Known rows, with every way that one mark hangs from another:
[z_899 [z_789 z_107 z_195]]: -10 21 -1 -23 12 5 -14 -18 -4 11 11 -14 -10 15 12 13 1 -31 5 -13 -7 -10 -3
[z_784 [z_789 z_899]]: -14 13 1 -14 24 16 -1 -20 -13 17 7 -20 1 6 13 24 7 -19 -5 4 -12 -15 -12
[z_899 [z_784 [z_107 z_195] z_789]]: -10 1 -2 -17 16 5 -7 -23 12 14 4 -28 -8 5 -3 18 -14 -6 5 14 -3 -12 -20
[z_784 [z_789 [z_195 z_107 z_470 z_899]]]: -4 20 8 -13 11 9 -24 -6 -28 -3 8 -8 -5 34 22 8 14 -28 -3 27 -27 -19 8
[z_470 [z_784 z_789]]: -10 12 -3 -9 26 18 -7 -9 9 21 11 -17 1 8 3 11 15 -4 2 20 8 -5 -14
[z_784 z_789]: -9 13 -5 -11 24 7 -7 -17 0 20 6 -19 -4 7 11 15 1 -10 6 12 -7 -8 -10
[z_789 z_107 z_195 z_784 z_899]: -5 25 19 -25 6 22 6 -18 -34 -2 17 -17 9 18 9 14 13 -33 -21 -23 -18 -26 -6
[z_107 [z_195 z_470] [z_789 z_784 z_899]]: 13 14 17 -26 8 16 -19 10 -16 7 4 -38 -5 27 5 10 10 -14 -3 -10 -3 -32 -1
[z_789 z_195 z_899]: 2 13 12 -20 16 14 -5 -12 -17 2 14 -10 0 10 18 19 13 -32 -11 -13 -11 -18 1
[z_195 z_107 z_789]: -13 6 1 -6 4 0 -29 -8 -2 4 9 -6 -2 25 18 10 -15 -11 5 13 -3 -12 11
[z_195 z_107 [z_470 z_789] z_784 z_899]: 4 0 -3 -3 9 18 -31 10 -17 -1 19 0 3 41 20 14 14 -12 -5 47 -9 -22 15
[z_470 z_784]: 0 6 0 -11 19 16 -10 -3 14 15 14 -12 0 9 9 13 16 0 -1 14 14 -4 1
[z_784 [z_107 [z_789 z_195 z_899]]]: -19 16 18 -22 16 7 -12 -18 -19 11 1 -27 -3 4 9 24 0 -28 -10 -17 -5 -17 -6
[z_195 z_107 [z_470 z_784] [z_789 z_899]]: -8 16 10 -10 7 21 -32 0 -14 -5 17 -4 3 36 17 18 19 -12 -9 24 -3 -19 16
[z_784 [z_789 [z_107 [z_195 z_470 z_899]]]]: -11 17 6 -18 20 7 -15 -14 -15 9 1 -25 -8 23 11 1 5 -19 3 19 -11 -25 -3
[z_784 z_107 z_789]: -26 14 3 -13 27 3 -4 -32 -8 18 0 -21 -3 -2 4 20 -3 -7 -2 12 -7 -8 -13
[z_470 [z_784 [z_107 z_195]] [z_789 z_899]]: -21 3 13 -9 23 17 -1 -19 8 12 8 -21 6 -2 -13 20 17 -17 -7 4 20 -11 -29
[z_899 z_789]: -2 8 -12 -16 17 6 -14 -9 10 18 8 -15 -13 12 17 20 1 -12 10 1 -3 -5 3
[z_784 [z_107 z_195 z_789]]: -14 2 15 -21 14 -5 -19 -13 6 18 -6 -35 -11 2 0 11 -18 -9 5 -9 11 -17 -7
[z_789 z_107 z_195 z_784]: -1 25 12 -21 6 12 0 -14 -20 1 16 -15 5 20 6 4 7 -23 -9 -13 -12 -18 -4
[z_899 [z_789 z_107]]: -14 14 -7 -20 12 6 -13 -19 3 18 7 -17 -10 11 14 19 -4 -16 6 -5 -3 -7 1
[z_470 [z_789 [z_107 z_195] z_784 z_899]]: -11 12 11 -14 10 17 5 -18 -11 8 11 -27 10 12 -8 13 8 -26 -7 -12 1 -22 -27

Rows:
1 20 1 -8 26 22 -21 2 -11 4 15 -9 0 27 15 15 30 -11 -3 22 3 -16 8 -> [z_195 [z_470 z_784] [z_789 z_899]]
-5 18 -4 -5 19 12 -15 -8 -17 5 7 -13 -1 25 21 14 26 -20 0 30 -9 -13 5 -> [z_195 [z_470 [z_789 z_107]] z_899]
-26 9 17 -20 24 7 -1 -32 -13 13 -1 -29 -3 -2 -2 19 -6 -19 -7 -4 -6 -23 -21 -> [z_784 [z_107 z_195] [z_789 z_899]]
-17 22 4 -15 20 9 -5 -18 -24 9 5 -17 -2 18 15 4 6 -36 -2 9 -19 -18 -9 -> [z_784 [z_789 z_107 [z_195 z_899]]]
3 20 2 -26 7 10 -14 -8 -5 7 9 -25 -10 28 4 6 5 -12 5 -4 -7 -21 0 -> [z_899 [z_789 [z_107 [z_195 z_470]] z_784]]
6 11 9 -14 22 15 -24 4 -1 2 11 -17 -5 26 5 4 18 -12 3 13 10 -25 2 -> [z_107 [z_195 [z_470 z_784] [z_789 z_899]]]
2 11 2 -3 1 16 -20 4 -24 -7 11 -8 4 41 20 15 22 -14 -7 36 -18 -17 10 -> [z_195 z_107 [z_470 [z_789 z_784]] z_899]
-16 3 7 -6 24 8 -7 -16 20 14 7 -20 1 -1 -16 11 11 -8 4 13 25 -4 -27 -> [z_470 [z_784 [z_107 z_195]] z_789]
5 9 3 -21 6 16 -17 1 -5 11 10 -27 -3 17 14 26 1 -30 -2 -12 -6 -15 -7 -> [z_107 [z_789 z_195 [z_899 z_784]]]
19 -3 -5 -19 21 13 -29 16 -3 6 12 -13 -16 35 17 0 6 -12 9 25 -5 -31 15 -> [z_107 [z_195 z_470 z_784 [z_899 z_789]]]
-10 12 -12 -15 11 13 -7 -21 6 17 11 -23 -1 12 8 22 -6 -10 3 15 -8 -7 -14 -> [z_899 [z_784 [z_789 z_107]]]
0 14 -7 -6 25 16 -29 8 -27 3 16 -6 -3 42 25 0 8 -13 0 38 -12 -31 20 -> [z_195 z_470 z_784 [z_789 z_107] z_899]
-4 0 8 -26 1 16 -6 -18 2 6 12 -26 -1 11 7 21 -7 -19 -8 -10 0 -24 -7 -> [z_789 [z_107 z_195] [z_899 z_784]]
-10 -4 2 -11 21 13 -18 4 -15 17 4 -21 -4 16 17 14 -8 -9 -6 18 -4 -24 6 -> [z_195 [z_784 [z_107 z_789]] z_899]
3 8 -4 -14 12 13 -24 2 -11 6 1 -25 -11 26 26 26 10 -7 -3 31 -13 -15 15 -> [z_195 z_470 [z_899 [z_784 [z_107 z_789]]]]
10 7 2 -20 8 19 -6 -9 -6 0 18 -12 -1 15 17 27 9 -28 -9 -5 -11 -15 -3 -> [z_789 z_195 [z_899 z_784]]
17 13 -2 -16 9 12 -28 15 -10 5 6 -23 -11 34 25 14 13 -24 5 16 -12 -17 10 -> [z_107 [z_789 [z_195 z_470 [z_899 z_784]]]]
-21 9 0 -2 25 13 -4 -19 13 16 9 -15 5 -2 -8 21 18 -7 -1 19 20 3 -22 -> [z_470 [z_784 z_107] z_789]
1 16 -11 -13 14 18 -15 -7 -15 6 8 -18 -6 31 25 19 15 -13 -1 39 -22 -17 7 -> [z_195 z_470 [z_899 [z_784 [z_789 z_107]]]]
6 -5 5 -24 4 12 -19 4 11 15 4 -38 -8 14 6 19 -12 -18 5 -12 6 -22 -10 -> [z_107 z_195 [z_789 [z_899 z_784]]]
3 7 -15 -14 15 14 -20 -4 -6 3 5 -15 -16 28 29 30 14 -10 1 33 -20 -12 16 -> [z_195 z_470 [z_899 [z_784 z_107] z_789]]
